Each row was made from one path, in order. Every step used is in the known rows, and no mark comes twice. Write each row's path.
In the rows, zero is written as 128.
Known rows:
ritun, mivavi, dazani: [119  97 114 151  96 118  71 130 141 134 174 112 110 113 122 141 121 128
 112 103]
mivavi, dazani, nelaf, tamit, zota: [108  71 101 138 134  79  75 145 139  96 155 153  98 112 139  97 138 139
  77 150]
dazani, nelaf: [132  89 140 162 103 100  87 124 145  85 188 137 119 124 138 117 126 119
  71 114]
kuroz, tamit, mivavi, dazani: [115 105 146 127 120  77  88 115 109 144 195 131 102 106 101 138 145 150
 115 134]
mivavi, dazani: [119  87 140 169 110  86  80 151 147 141 188 120 105 109 119 129 135 133
 105 113]
nelaf, tamit, zota, dazani: [125  57  91 135 133  87  56 138 118 118 177 130 113  81 101  57 142 150
  87 121]
mivavi, dazani, nelaf, tamit: [113  85 129 155 120  97  70 146 138 108 159 136 122 101 136 119 131 133
  92 135]
kuroz, tamit: [152  99 144 130 112  71  82 119 119 119 215 134 134  95  96 110 119 137
  93 120]
tamit, zota, dazani, mivavi: [122  53 107 141 124 112  70 116 144 143 188 146  95 107  90  46 139 145
  93 115]
tamit, mivavi, dazani: [106  91 132 151 109  99  89 126 128 136 189 110  84 123 123 145 152 142
 114 120]
dazani, nelaf, tamit: [132  83 123 138 116 103  74 125 126  79 178 132 136 103 133 104 122 129
  78 128]
kuroz, dazani, nelaf, tamit, mivavi: [ 95  97 104 106 106  95  66 124 122  99 168 112 115 112 139 130 141 141
  80 123]
kuroz, dazani: [118  92 121 138  96  73  69 151 149 132 195 106 114 105 119 126 126 133
  86  93]
zota, tamit, mivavi: [133  89 143 136 119 119  87  85 110 104 194 120 114 132 134 120 155 126
 110 129]
kuroz, tamit, zota, dazani: [133  79 124 134 127  62  67 125 118 139 193 156 114  85  87  66 142 150
  82 123]
nelaf, tamit, zota: [141  65  80 116 133  75  75 132 120  86 197 123 109 100 113  80 125 144
  82 132]
ritun, mivavi, dazani, kuroz: [116 103 140 161  89 136  84 135 144 153 174 105 101 107 123 144 112 125
  89  83]
nelaf, dazani, mivavi: [137  66 135 126 110 124  80 104 162 153 194 138 119 119  75  71 103 131
 106 101]
zota, dazani, mivavi: [124  66 138 156 111 131  65 115 143 156 192 132 121  95  86  70 130 138
 112 102]
zota, dazani, kuroz, tamit, mivavi: [116 103 173 138 102 109  84 111 101 165 196 124 110  81  88 103 146 147
  85  97]

Which path is each row?
[137  83 169 149  96 112  93 129 155 153 191 118 110 105  96  99 108 123
  69  75]
nelaf, dazani, kuroz
[123  85 168 181  95 119  76 142 138 159 191 116 114  82 107  95 134 130
  73  76]
zota, dazani, kuroz
[130 111 163 119 102  99 105 104 104 132 215 117 106 102 102 126 130 141
  80 109]
dazani, kuroz, tamit, mivavi
[122  94 150 138 121  61  97 145 134 148 191 145  86  96 103 105 129 143
  71 123]
mivavi, dazani, kuroz, tamit, zota
[110  78  82 110 120  65  63 146 143  90 163 136 108 109 137  95 131 139
  58 130]
kuroz, dazani, nelaf, tamit, zota
[135 104 137 112 115  83  91  98  99 115 216 123 115 108  99 122 136 146
 100 127]
kuroz, tamit, mivavi
[120  70 140 166 109 100  82 140 137 146 186 127  87  94 110  73 141 136
  56  90]
tamit, zota, dazani, kuroz
[102  98 159 158 100 115 103 134 128 154 189 103  77 115 123 147 147 139
  91 102]
tamit, mivavi, dazani, kuroz
[103 112 156 134 116  85  91 111 119 126 175 152 102 120 123 142 150 141
  96 145]
kuroz, tamit, mivavi, dazani, nelaf
[144  98 181 126 102  92  92 119 138 166 199 140 127  89  76  92 101 132
  72  88]
nelaf, dazani, kuroz, tamit
[104  92 137 137 114 115  89 137 114 143 180  96  93  95 116 134 139 148
 101 114]
nelaf, tamit, mivavi, dazani, kuroz
[124  63 112 156 119  87  67 134 136 129 186 137  95 102 108  72 148 142
  79 109]
tamit, zota, dazani
[111  92 112 126 106  83  58 147 141 102 167 123 134  99 137 115 125 134
  72 116]
kuroz, dazani, nelaf, tamit
[122 106 124 123 110  97  89 124 130 148 175 138  93 104 107 116 115 139
  75 111]
ritun, mivavi, dazani, kuroz, tamit, zota
[101  96 164 159 123 123  87  99 129 113 153 146 103 145 160 140 168 120
 103 144]
zota, tamit, mivavi, dazani, nelaf
[124  83 136 140 125  71  72 117 127 117 174 179 115 100 110  72 143 140
  61 132]
kuroz, tamit, zota, dazani, nelaf
[147  86 112 112 129  52  89 119 120 103 212 148 108 106  99  86 128 143
  78 133]
kuroz, tamit, zota
[114  91 149 152 125 113  83 105 119 134 174 125 101 130 137 136 163 129
 124 136]
zota, tamit, mivavi, dazani
[108 102 124 160  95 127  74 121 151 113 154 134 112 128 143 143 123 119
  91 112]
ritun, mivavi, dazani, nelaf
